What can hang from each mark:
gudum: kobi vonuv
riso: repi zinus
bufef: repi revuf
repi: vonuv
bebos: gudum
vonuv: gudum nubu zinus
dutaf: bufef dosiz vonuv
zinus: bebos bufef vonuv
nubu: bufef kobi

Each row was made from one small tree. Brackets hold a mark, then the marks that hang from it, in alphabetical order. Every link used is in the known rows. Write each row's tree.
(in the rows, 128 means zero)
Known rows:
[riso repi zinus]: [155 144 140 135 123 143 112 140 145 158 140  94 148 117 116 138 153 114
 101  80 133 121 103 111 128 143 129 125 121 141 165 160 147 116 135 137
 137 120 150 126 116]
[bebos [gudum vonuv]]: [138 169 134 109 144 150  98 123 117 130 152 121 136 144 128 134 203 128
 112 108 146 156 135 133 117 104  70 106 119 121 143 152  48 102 166 140
 138 115 116 114 140]
[bebos [gudum kobi [vonuv [nubu bufef] zinus]]]: [ 70 161 142 102 158 146  85  92 110 123 154 123 134 130 112 122 204 116
 119 143 151 152 115 136 122  99  42  79 120 114 174 140  37  93 203 121
 151 135 124 126 144]
[riso [repi [vonuv nubu]] [zinus [bufef revuf]]]: [ 80 160 104 147 146 148 100 129 141 147 134 133 136 121 106 145 146 103
 111 120 124  91 127  67 122  94 133  93 127 166 188 153 155 164 130 130
 140 129 206  99 118]
[gudum kobi [vonuv [nubu bufef] zinus]]: [ 69 147 129  98 152 140  83  87 122 123 142 116 135 133 117 121 143 103
 111 156 127 156 127 133 128 101  75  85 119 113 178 140 125  98 199 121
 151 125 128 134 133]
[nubu [bufef repi revuf] kobi]: [163 142 126 132 141 133 117 140 117 128 124 104 138 142 115 129 126  67
 163 203 205 108  90  72 135 175  97 112 122 118 150 174 178 156 106 145
 140 122 172 124 111]
[nubu [bufef [repi [vonuv gudum]] revuf] kobi]: [150 127 132 154 151 134 113 142  93 124 119 136 127 143 113 127 138  66
 147 193 195  81  84  83 133 123  81  87 115 125 149 166 186 160 104 130
 142  95 227 125  98]
[dutaf dosiz vonuv]: [134 155  91 116 146 137  75  98 131 136 147 132 139 144 133 125 153 106
 102 196 146  99 155 166 122  95 153 116 110 131 155 158 113 130 111 135
 140 126 149 132 181]
[bebos [gudum kobi [vonuv [nubu bufef]]]]: [ 98 156 132 101 157 145  99 104 118 127 154 114 131 129 121 120 202 117
 136 147 160 162 128 129 124 112  24  73 123 137 168 150  43  93 201 129
 151 134 112  87 152]
[gudum kobi vonuv]: [ 96 150 145 100 140 142 109 119 128 137 144 107 131 137 133 133 146 115
 109 126 121 179 146 132 122 110  58  86 122 117 140 150 144 101 199 136
 141 134 103 113 130]
[riso [repi vonuv]]: [148 153 122 147 138 152 110 120 131 149 127 121 138 121 118 138 161 114
  95 114 126  90  71 122 122  96 126 107 109 130 155 157 134 118 130 130
 138  98 201 130 125]
[repi [vonuv [nubu bufef]]]: [155 148  87 126 163 146  99 112 107 121 125 117 129 126 118 125 152 102
 120 155 140  78 130 130 128 106 121  93 113 146 172 158 110 118 126 117
 153  94 209 102 145]
[zinus vonuv]: [147 149 113 113 132 147 105 120 153 130 138 126 139 136 128 138 124 113
 107 139 143 121 168 138 122  64 127 123 118 121 143 151 131 121 124 137
 140 113 172 123 150]
[vonuv [nubu bufef kobi] [zinus bebos]]: [115 154  84 113 148 129 104 124 141 120 127 106 124 135 100 130 108  73
  97 180 153  95  92 152 134 182 117 100 108 118 187 146 108 138 119 115
 145 122 201 116 116]
[gudum kobi [vonuv [zinus bufef]]]: [ 13 169 160  98 132 143  87 100 139 130 147 138 131 142 124 137 129 118
  85 165 122 171 187 144 112  66  66  91 116  78 143 136 131 109 202 135
 152 162 134 146 123]
[gudum kobi [vonuv nubu [zinus bufef]]]: [  4 170 136  88 146 142  79  94 144 124 146 135 127 139 124 136 129 116
  92 167 117 171 165 147 114  72  70  86 120 112 170 126 130 108 204 127
 154 159 131 129 136]
[dutaf bufef]: [162 152  97 123 137 143  98 117 141 144 137 116 128 135 120 127 147 107
  98  94 137 105 160 139 121 131 144 125 116 171 151 151 118 117 130 139
 142 130 172 129 140]
[zinus [bufef repi] [vonuv gudum]]: [ 83 141 140 122 125 145  86 130 168 122 138 165 139 156 135 141 100 115
 124 171 202 122 205 159 116  36 102 125 122 111 138 136 153 129 119 141
 153 139 192 129 148]
[dutaf [bufef repi revuf] dosiz]: [146 142  90 138 142 140  56  97 136 149 142 134 135 156 127 116 146  90
 139 150 186 100 139 114 123 162 157 121 125 177 152 153 147 160 101 148
 131 143 136 151 139]
[gudum kobi [vonuv nubu]]: [ 83 154 115  91 150 141 100 103 131 134 145 112 124 127 127 132 147 117
 118 119 116 170 129 136 121 113  67  80 126 151 164 141 137 102 199 134
 145 127 102  98 141]
[bufef [repi [vonuv [gudum kobi]]] revuf]: [ 87 132 139 138 142 140 117 111 110 137 130 149 128 139 135 133 139 107
 140 126 160 104 121  88 125 123  71  86 127 135 131 148 180 146 144 133
 132 112 189 128 127]
[riso repi]: [152 149 128 131 126 149 115 125 155 149 130 102 142 120 118 140 147 115
 103 114 133 115  77 116 125 138 140 125 115 122 153 150 125 111 135 139
 135 127 148 129 134]
[gudum kobi [vonuv [zinus bebos]]]: [ 57 150 130  96 133 135 103 101 144 135 144 122 127 142 125 135 121 116
  82 116 115 169 145 164 124 136  64  87 116  92 146 134 122 119 198 125
 137 126 134 138 124]
[bebos [gudum kobi [vonuv nubu]]]: [ 78 168 127  97 154 147 100 100 123 134 157 116 122 129 126 130 205 124
 124 116 139 168 123 135 116 114  28  77 128 152 162 139  51  94 206 137
 142 141  97  90 151]
[nubu [bufef revuf] kobi]: [165 145 114 126 147 135 124 144 122 126 126  98 136 130 104 130 129  70
 133 204 154 109 102  63 136 161 115 100 116 119 153 174 158 160 112 138
 140 127 178 109 110]
[bufef [repi vonuv] revuf]: [133 149 111 140 142 145 107 115 109 134 126 133 135 144 133 137 143 108
 145 112 169  96 125  83 125 131 120 106 123 133 137 160 164 152 112 139
 130  96 197 136 132]
[zinus [vonuv gudum nubu]]: [125 135  97 119 145 145  94 119 152 121 136 143 134 133 125 136 120 118
 110 131 137 114 151 143 123  63 130 116 123 155 166 130 130 122 129 127
 141 112 174 102 154]
[repi [vonuv [gudum kobi] nubu zinus]]: [ 52 149 119 124 157 143  92  92 111 129 131 150 123 124 127 131 152 114
  85 124 107  82 119 149 119  87  86  83 111 137 168 126 127 111 165 111
 145 114 201 134 127]
[riso [repi [vonuv [gudum kobi] nubu zinus]]]: [ 53 146 137 140 147 146  98  93 131 146 127 149 130 111 113 132 155 111
  81 104 109  88  55 131 120  77  93  81 112 140 179 124 133 107 172 113
 138 114 198 142 122]

Which tree is each row?
[ 98 152 109  99 133 139  92 115 138 127 140 121 131 151 121 138 121 117
  81 103 118 153 141 165 126 143 117 110 113  91 151 137 109 127 162 126
 135 107 146 144 123]
[gudum [vonuv [zinus bebos]]]
[ 99 172 119 104 153 135  85 123 114 125 136 114 125 139 110 136 145  86
  99 148 122 145  75 139 121 104 102  93 116 133 179 142 140 114 172 126
 143 116 137 131  98]
[gudum [vonuv [nubu kobi] zinus]]
[ 30 166 118 116 130 144 122 104 191 137 155 154 126 138 120 146 130 117
 112 173 170 142 215 114 118  84  44  87 126 113 134 139  50 173 149 137
 135 164 187  90 163]
[zinus [bebos [gudum kobi]] [bufef revuf] vonuv]
[ 86 115 144 131 111 135 126 133 187 162 148 131 138 119 113 140 103 108
  88  98 144 146 142 152 130  94  60  95 122 139 165 138 146 130 162 120
 132 123 178 108 120]
[riso repi [zinus bebos [vonuv [gudum kobi]]]]
[ 47 145 111 112 126 136  91 122 165 120 135 157 127 145 119 144  94 119
  63 153 132 109 186 169 119 134 127 123 111  84 149 125 112 144 123 122
 144 151 203 137 133]
[vonuv gudum [zinus bebos bufef]]
[ 33 169 113 114 134 141 125 106 174 137 153 137 120 134 123 146 149 123
 112 153 159 132 188 102 120 168  52  93 125 111 135 142  49 168 148 141
 136 176 167  88 157]
[zinus [bebos [gudum kobi]] [bufef revuf]]
[ 60 168  78 124 144 141  89 113 153 126 129 145 116 148 131 143 103 112
 122 143 179  90 169 177 118 133 106  95 118 143 160 139 123 142 118 127
 149 121 222  99 150]
[zinus bebos [bufef [repi [vonuv nubu]]]]
[110 135  93 118 148 127 101 131 140 116 126 125 122 134 100 130 106  75
  92 188 150  95  84 160 135 176 109  99 108 121 188 137 118 141 119 108
 144 124 205 117 110]
[vonuv gudum [nubu bufef kobi] [zinus bebos]]
[ 48 167  90 133 138 143  98 108 146 126 130 157 124 147 112 147 104 111
  80 147 122  87 182 114 121 114 133 101 112  94 146 139 119 184 114 121
 137 127 242 140 127]
[repi [vonuv [zinus bebos [bufef revuf]]]]
[127 163 109 104 154 137  97 138 117 129 136 102 123 135 115 136 142  89
 115 150 129 156  78 133 122 117  86  84 119 157 178 151 148 116 168 138
 141 115 127  95 108]
[gudum [vonuv [nubu kobi]]]
[123 140 115 122 155 131  94 132 118 115 127 122 130 129 103 127 136  75
 102 202 148  87  80 134 131 131 116 102 108 125 185 142 138 121 126 113
 152 127 193 129 107]
[vonuv gudum [nubu bufef kobi] zinus]
[144 145  95 125 138 137  98  96 136 142 133 134 130 150 125 128 146  82
 146  98 186 107 158 116 124 112 149 124 124 183 149 157 143 151 117 147
 133 128 197 145 180]
[dutaf [bufef repi revuf] vonuv]
[ 87 160 113 124 133 148 105 125 171 126 137 146 139 145 120 146 106 112
 115 173 146 124 208  83 121  48 134 118 123 112 140 148 140 168 120 145
 141 143 186 115 151]
[zinus [bufef revuf] vonuv]
[134 170 100 139 157 140  99 130 103 133 124 118 122 133 129 135 144  85
 135 153 179  85  72 141 122 120  86  89 114 169 166 158 161 120 122 132
 144  98 210 111 112]
[bufef [repi [vonuv [nubu kobi]]]]
[ 68 167 129  97 128 136  96 137 148 133 164 128 128 144 117 144 164 124
  95 114 158 166 218 164 117 128  52  98 124 119 155 153  44 132 169 134
 143 145 143  94 127]
[riso [zinus [bebos [gudum vonuv]] bufef]]
[110 176  92 107 151 134 104 133 130 132 148 111 110 139 114 141 174 101
 111 132 154 152  79 162 122 160  43  76 116 158 176 145  52 125 170 131
 136 122 140  76 122]
[zinus [bebos [gudum [vonuv [nubu kobi]]]]]
[ 48 147 124 143 126 144  92 110 159 138 127 171 127 135 108 146 114 113
  56 133 126  84 124 162 118  81 119 103 102  91 160 126 114 144 129 110
 144 124 242 147 115]
[riso [repi [vonuv gudum [zinus bebos bufef]]]]
[ 35 137 126 108 122 138 115 115 194 133 145 159 124 143 124 144  81 113
  85 176 152 142 223 176 120  67  59  92 117 109 138 128 121 142 150 127
 147 155 194  95 148]
[zinus bebos bufef [vonuv [gudum kobi]]]
[ 62 168 118 115 135 144  92 108 148 122 134 139 141 143 114 144 122 115
  96 161 128 108 172  78 119 116 154 131 120  88 146 142 132 162 124 140
 141 160 176 151 133]
[vonuv [zinus [bufef revuf]]]
[144 137 114 131 116 137 122 139 167 157 140  97 140 121 114 141 121 111
  92  71 137 121 110 138 130 187 123 123 122 140 167 154 131 134 129 128
 131 120 160 113 119]
[riso repi [zinus bebos]]
[114 144 123 129 143 144  90 117 102 124 127 158 135 138 123 134 154 116
  75 122 113  81 127 143 120  77 128 109 108 105 147 140 125 120 131 114
 142  99 217 157 117]
[repi [vonuv gudum zinus]]
[138 166 108 147 152 146 111 133 122 149 122 115 124 112 107 139 153  85
 104 145 132  82  14 121 123  97 107  81 109 168 183 155 145 122 136 125
 139 100 203 107 102]
[riso [repi [vonuv [nubu kobi]]]]
[ 62 134 120 111 127 131 114 104 154 133 137 133 127 134 123 136 109 117
  73 118 123 120 146 163 126 164  86 101 114  98 142 126 117 127 159 119
 135 142 171 138 130]
[vonuv [gudum kobi] [zinus bebos]]
[ 63 171 105 140 136 146 102 114 141 130 140 159 122 151 128 145 156 119
 133 137 202  92 168 117 117 144  76  94 122 116 133 149  59 174 109 136
 134 126 225 111 147]
[zinus [bebos gudum] [bufef [repi vonuv] revuf]]
[ 99 125 108 130 163 141 111 105 106 124 127 141 124 122 112 125 142  98
 128 163 129  88 127  77 133 113  82  66 122 149 169 146 142 151 153 116
 144 112 203  93 141]
[repi [vonuv [gudum kobi] [nubu [bufef revuf]]]]
[ 36 142 147 137 139 142 106 109 129 134 133 166 123 143 132 139 123 108
 130 166 170 106 174  96 119  91  59  82 123 122 133 142 174 154 146 137
 143 139 208 122 129]
[zinus [bufef [repi [vonuv [gudum kobi]]] revuf]]
[ 99 160 108 135 163 137  94 127 101 123 123 145 118 127 113 135 148  86
  84 153 120  67  69 142 121  86 111  88 107 146 179 139 144 121 130 112
 144  98 226 134  97]
[repi [vonuv gudum [nubu kobi] zinus]]
[104 135 153 146 137 148 124 113 135 154 130 142 132 113 123 134 153 114
  91 118 119 100  76 123 122  84  74  83 111 129 149 144 152 111 168 120
 141 113 192 124 119]
[riso [repi [vonuv [gudum kobi]]]]
[ 71 144 144 126 145 142 102 102 107 133 133 154 128 129 128 131 149 116
  75 121 111  94 130 140 119  79  82  91 110 106 142 138 134 112 160 115
 142 117 208 154 118]
[repi [vonuv [gudum kobi] zinus]]
[ 82 163 120 137 121 143 116 133 178 154 152 130 135 127 102 150 159 116
 108 102 162 125 142  86 123 167  95 112 127 131 162 150  63 174 128 137
 129 158 172 100 130]
[riso repi [zinus [bebos gudum] [bufef revuf]]]
[ 31 177  99 102 144 133  85 123 151 122 139 131 115 148 104 144  98  87
  79 182 132 154 132 173 117 112  91  85 111 117 183 131 124 142 163 125
 147 141 168 114 103]
[gudum [vonuv [nubu kobi] [zinus bebos bufef]]]
[110 155  97 126 140 135  39  76 130 147 148 158 137 160 128 114 162  89
 106 150 194  83 150 196 118  81 159 133 109 153 162 147 117 124 111 135
 144 136 180 193 171]
[dutaf [bufef repi] dosiz [vonuv zinus]]
[ 93 158  66 105 140 138  94 104 152 124 132 116 126 136 119 139 115 115
  86 107 122 106 122 161 124 179 153 119 116 125 173 129  97 131 126 122
 136 122 177 125 146]
[vonuv nubu [zinus bebos]]
[134 164 137 116 156 139  94 132 106 123 144 106 130 143 117 125 200  85
 164 180 223 146  69 139 126 131  36  82 118 147 176 161  76 104 160 136
 150 110 136 100 122]
[bebos [gudum [vonuv [nubu [bufef repi] kobi]]]]
[120 157 121 126 148 133  88 123 119 120 127 106 139 138 119 126 134  71
 137 192 199  95  70 141 131 151 107 115 112 124 180 154 146 114 117 131
 152 121 185 145 112]
[vonuv [nubu [bufef repi] kobi] zinus]
[126 112  68 120 146 136 102 120 167 115 130 144 130 141 104 132  90  94
 127 155 150 109 156 108 138 119 134 102 126 143 174 134 119 180 115 119
 137 108 201  86 157]
[zinus bebos [vonuv gudum [nubu [bufef revuf]]]]
[ 94 165 155 106 142 147 107 108 120 140 157 120 130 133 133 132 205 130
 113 117 144 173 140 128 117 106  24  82 120 120 138 149  60  94 203 142
 141 133 105 108 142]
[bebos [gudum kobi vonuv]]
